Known rows, with every step that occurs:
Y -> M: [ -8.7  -6.5 -14.7  -5.3  -1.9  12.9  -1.5 -10.9  24.9 -14.7 -18.4   3.1
 -16.2   6.0  15.9   9.0 -15.7   5.8  15.5  -5.1]
Y -> M -> X: [  3.7  -5.7 -18.4 -10.1 -15.9  -0.7  -3.9  -9.4  44.8 -18.0  -4.6   2.5
 -30.5   7.1  22.9  -1.3 -10.6 -12.1  16.5 -11.7]
F -> Y -> M: [-21.2 -13.8   1.0  -2.7 -18.1   5.3   3.0   2.2  29.8 -29.0 -18.9  -6.1
 -10.4  12.9  17.7 -13.5 -13.7   4.8  13.1  -2.2]
F -> X -> K: [  4.2  -3.5  15.4   3.2 -16.5  23.5  -4.4  -3.3  -5.3 -10.5  27.5   6.0
   2.0 -13.7  37.4  -7.3  -2.2 -27.4  10.7 -10.4]
F -> Y -> M -> X -> K: [ -9.0 -14.1  10.2  -2.9 -40.2  -3.2  -0.5  -4.1  31.6 -31.2   3.2  -6.9
 -14.2  13.7  40.2 -21.3  -6.1 -13.7  21.4 -19.6]
F -> X -> G: [  3.5  -5.5 -12.9   1.0 -13.6  34.9  -0.3  -2.6  19.1   3.3  -1.3   4.9
 -24.5 -15.5   8.3  -9.2   5.3 -12.2   9.0   9.1]
X -> G -> Y -> M: [-18.3  -4.8 -23.8   4.4 -35.5  13.7   7.5 -23.1  19.5  -7.9 -41.9  -4.7
 -43.1  27.6   2.5  14.0  -6.6  18.1  13.5   1.1]
W -> G -> Y -> M: [-23.3  -7.8   7.1  -0.3 -54.5  -4.5  20.9 -14.9  30.2 -29.0 -33.3 -10.5
 -47.4  38.6  11.3  24.8 -16.2  20.1  14.3   7.8]
W -> M: [ -7.2 -11.6  -2.8  -9.5 -22.5  11.6  -4.8  -4.2   5.7 -16.6   6.3  -4.9
 -11.0  14.7  -4.2  10.6  -8.1   3.5   9.1  -7.0]
F -> Y: [-13.8  -7.9  15.2   1.3 -15.2  -7.8   5.7  12.2   8.0 -16.4  -1.8  -8.8
   3.2   8.5   3.7 -20.8   0.5  -0.8   0.3   2.6]
X -> F -> Y: [-18.0 -19.5  17.5  12.6  -4.4 -16.6   7.7  -0.1   9.4   1.8  16.7  -8.8
   5.1   6.6   9.1 -13.5   5.5  21.0  -0.8   3.9]
X -> G -> W: [ -9.0  -5.3 -14.1  -0.8 -22.9  36.9   2.4 -29.1 -14.2  30.9 -19.1  -7.5
  -6.9  -1.8 -19.4  -4.0   6.4   9.5   7.7  14.9]
F -> Y -> M -> X -> G: [ -9.4 -14.9 -12.6  -5.0 -35.4   5.6   2.4  -3.1  53.0 -20.4 -20.5  -7.6
 -35.2  13.6  17.2 -23.2  -1.4  -1.8  20.0  -3.6]
G -> X -> F: [  2.5 -15.9  -1.4   3.3   0.2  -3.1   9.4  -6.5 -25.8  16.8  38.3  -3.5
 -13.6  -7.6  15.9  11.8  -4.9  15.8   2.3   6.4]
G -> Y -> M: [-21.3  -3.4 -11.3   1.6 -29.0  -5.4   9.1 -12.7  14.3 -28.4 -23.4  -4.0
 -29.0  30.8  13.4  15.9 -21.5   6.7   7.1  -6.6]
G -> Y -> M -> X: [-10.6  -2.3 -15.1  -3.1 -40.7 -17.7   6.4  -9.6  31.7 -31.6 -10.3  -4.3
 -42.7  30.6  20.3   6.7 -16.1  -9.9  10.0 -13.2]
G -> X: [  7.9  -5.7  -7.0  -6.4  -9.3   4.4   5.6   3.6 -29.3   2.0  22.6  -2.9
 -15.4  -7.2  11.1   7.4 -11.0  -3.7   3.3   4.7]
F -> X -> G -> W: [ -4.5  -8.3 -13.5  -1.8 -24.7  50.3   2.6 -18.7   1.4  14.9  -0.4  -1.4
 -16.3 -17.0   1.3 -11.4  -0.4 -14.3  10.5  15.8]
G -> X -> F -> Y -> M: [-14.8 -27.2  -0.6   1.3 -14.1  -0.4  12.4  -3.8  -1.7  -6.5  23.0  -9.9
 -21.8   2.3  31.9   1.1 -17.5  20.5  12.5   5.0]
F -> Y -> M -> X -> G -> W: [-17.0 -17.3 -12.2  -7.7 -47.4  20.4   5.2 -17.2  37.5  -9.8 -18.6 -12.3
 -28.0  11.0  10.5 -24.5  -5.6  -4.8  21.3   2.5]
M -> Y: [  0.0  -0.6  10.8   9.1 -16.4 -11.5   9.2 -10.6   0.9 -11.0   9.3  -7.3
 -15.8  20.0 -21.8   0.3   3.6   6.2 -13.6  -5.6]
W -> F -> X: [ -2.2  -4.4  18.6  -0.7 -12.6  -0.8  -6.7  -0.7   4.9   2.6  22.0  -2.5
 -17.7   3.8   1.1   5.1  -8.1  -3.9  -8.5   7.8]

Rows:
[-18.1 -15.5   8.0   1.9 -55.8 -22.4  21.7 -21.9  47.7 -19.0  -8.6 -11.6
 -60.3  39.8  21.2  20.5  -8.3  21.8  15.7   3.1]	W -> G -> Y -> M -> X -> F
[  3.8   0.9 -14.7   0.3 -44.5 -12.3   7.7  -8.7  19.3  -1.8  -7.1  -5.5
 -45.9  22.9  -1.2  -5.5  11.3  -8.2   3.8  -3.1]	M -> X -> G -> Y
[  2.5 -10.3  10.3  -8.0 -34.6   4.2  18.7   0.2 -10.3  -0.5   9.4 -10.4
 -34.5   5.0   9.3  18.2  -7.4  10.3  10.6  17.6]	W -> G -> X
[-15.4 -15.8  -8.6  -0.9 -52.2  35.7   6.1 -40.0  -9.1   9.2  -7.4 -16.1
 -28.7  23.4 -38.2   5.5   2.5  16.4   5.2   4.9]	X -> G -> W -> M -> Y
[  4.7  -6.8 -29.7  -7.2 -21.9  15.5  -3.2 -18.5  50.0  -4.5 -20.8   1.4
 -44.6   6.7  13.9  -2.7  -1.2  -1.2  22.8  -7.2]	Y -> M -> X -> G
[-28.2 -17.6   1.5  -1.2 -41.4  25.8   0.5 -33.4   4.8  20.4 -29.1 -18.6
 -23.2  19.1 -18.4  -2.4  -7.1  28.1   8.4  18.0]	X -> G -> W -> F -> Y -> M
[-33.3 -16.4  17.8  -5.1 -36.1   6.3   0.5 -24.4  -2.3   4.1  -7.6 -18.9
  -7.2  21.1 -11.2  -2.3 -20.7  16.8   0.9  12.5]	G -> W -> F -> Y -> M
[ -9.7 -17.7 -15.5  -9.4 -40.8  58.3  -2.0 -21.4   5.5   2.9   4.1  -3.5
 -24.9  -7.2  -3.0  -4.2  -5.6 -10.9  16.4  10.6]	F -> X -> G -> W -> M
[ -2.2 -10.0 -30.1 -10.5 -32.9  28.4  -0.5 -32.5  34.0   6.6 -19.6  -4.0
 -37.3   3.9   8.1  -4.1  -5.6  -2.5  23.1   0.6]	Y -> M -> X -> G -> W
[-13.2 -14.9   7.0  -3.6 -40.6 -10.5  -4.0 -11.2  38.8  -3.3 -13.1 -15.2
 -43.8  29.8  -1.2  -9.0  -3.4  15.0   7.4   2.9]	W -> F -> Y -> M -> X -> G
[-17.6 -15.1   5.9  -5.2 -47.7  20.0   5.9 -32.6 -15.2  -9.1  15.0 -15.7
 -12.4  25.9 -30.3   7.3 -10.8   5.9  -1.2  -1.5]	G -> W -> M -> Y
[-16.9  -2.0  19.2   3.3 -51.4 -16.5  22.7  -5.7  10.6 -17.1 -17.0 -13.4
 -35.3  35.2  -1.7  18.8  -3.3  15.6   3.1  12.1]	W -> G -> Y
[ -6.9  -3.1  -9.9   5.7 -35.5  20.2   8.4  -4.7  12.6 -10.0  -6.4  -0.3
 -38.0   5.4   8.6  -2.6  -0.7 -11.3   4.9   7.2]	F -> X -> G -> Y
[-14.2 -10.2 -10.1   4.3 -33.3 -25.3   9.9 -18.5  34.3 -19.6   2.2  -5.6
 -41.8  31.3  24.3  10.9 -11.5   6.6   8.6 -11.0]	G -> Y -> M -> X -> F
[ 15.5  -1.3 -17.8  -4.2 -21.9   3.0  -0.8  -7.6  26.4  10.7  -2.8  -0.7
 -32.9   1.7  -1.6 -12.1  17.3  -8.3   9.3  -0.6]	M -> X -> G
[ -1.7 -15.3  12.7   4.4 -17.5 -29.7   5.3   2.2  31.6  -2.8  30.4  -8.2
 -12.7   7.5  17.2 -23.2  11.4  -1.1   1.1  -4.4]	M -> X -> F -> Y
[ -5.8 -13.9  -7.0 -17.0 -46.0  18.2  -2.3 -21.1   1.1  -2.4  19.8 -11.0
 -13.0  10.4  -6.8  -1.7  -7.9 -15.6  11.3  -3.8]	G -> W -> M -> X
[-13.7 -14.5  30.6  -2.3 -43.8 -20.3  -8.3 -12.5  17.3 -13.7  10.6 -14.6
 -21.8  29.8  22.1  -7.3  -8.4   3.0   8.6 -12.7]	W -> F -> Y -> M -> X -> K
[ -1.9  -5.1  32.6   3.4 -21.8   2.8 -11.4 -10.2 -14.4   4.9  31.3  -3.4
  -9.4   3.9  16.0   6.0  -4.7  -7.6  -1.9  -4.1]	W -> F -> X -> K
[  1.8  -5.6  -2.2  -6.4 -39.4   5.0  -4.1 -29.3   4.3  32.5   3.1 -12.5
 -31.8  11.6 -21.4  -5.6   9.1   1.6   0.3  10.1]	M -> X -> G -> W -> F
[-24.5 -24.1   7.2   8.5  -6.2  -6.0   6.8  -8.4  29.8 -10.3   0.4  -7.1
  -6.3  10.6  20.9  -6.8  -6.3  26.6  11.1   0.1]	X -> F -> Y -> M
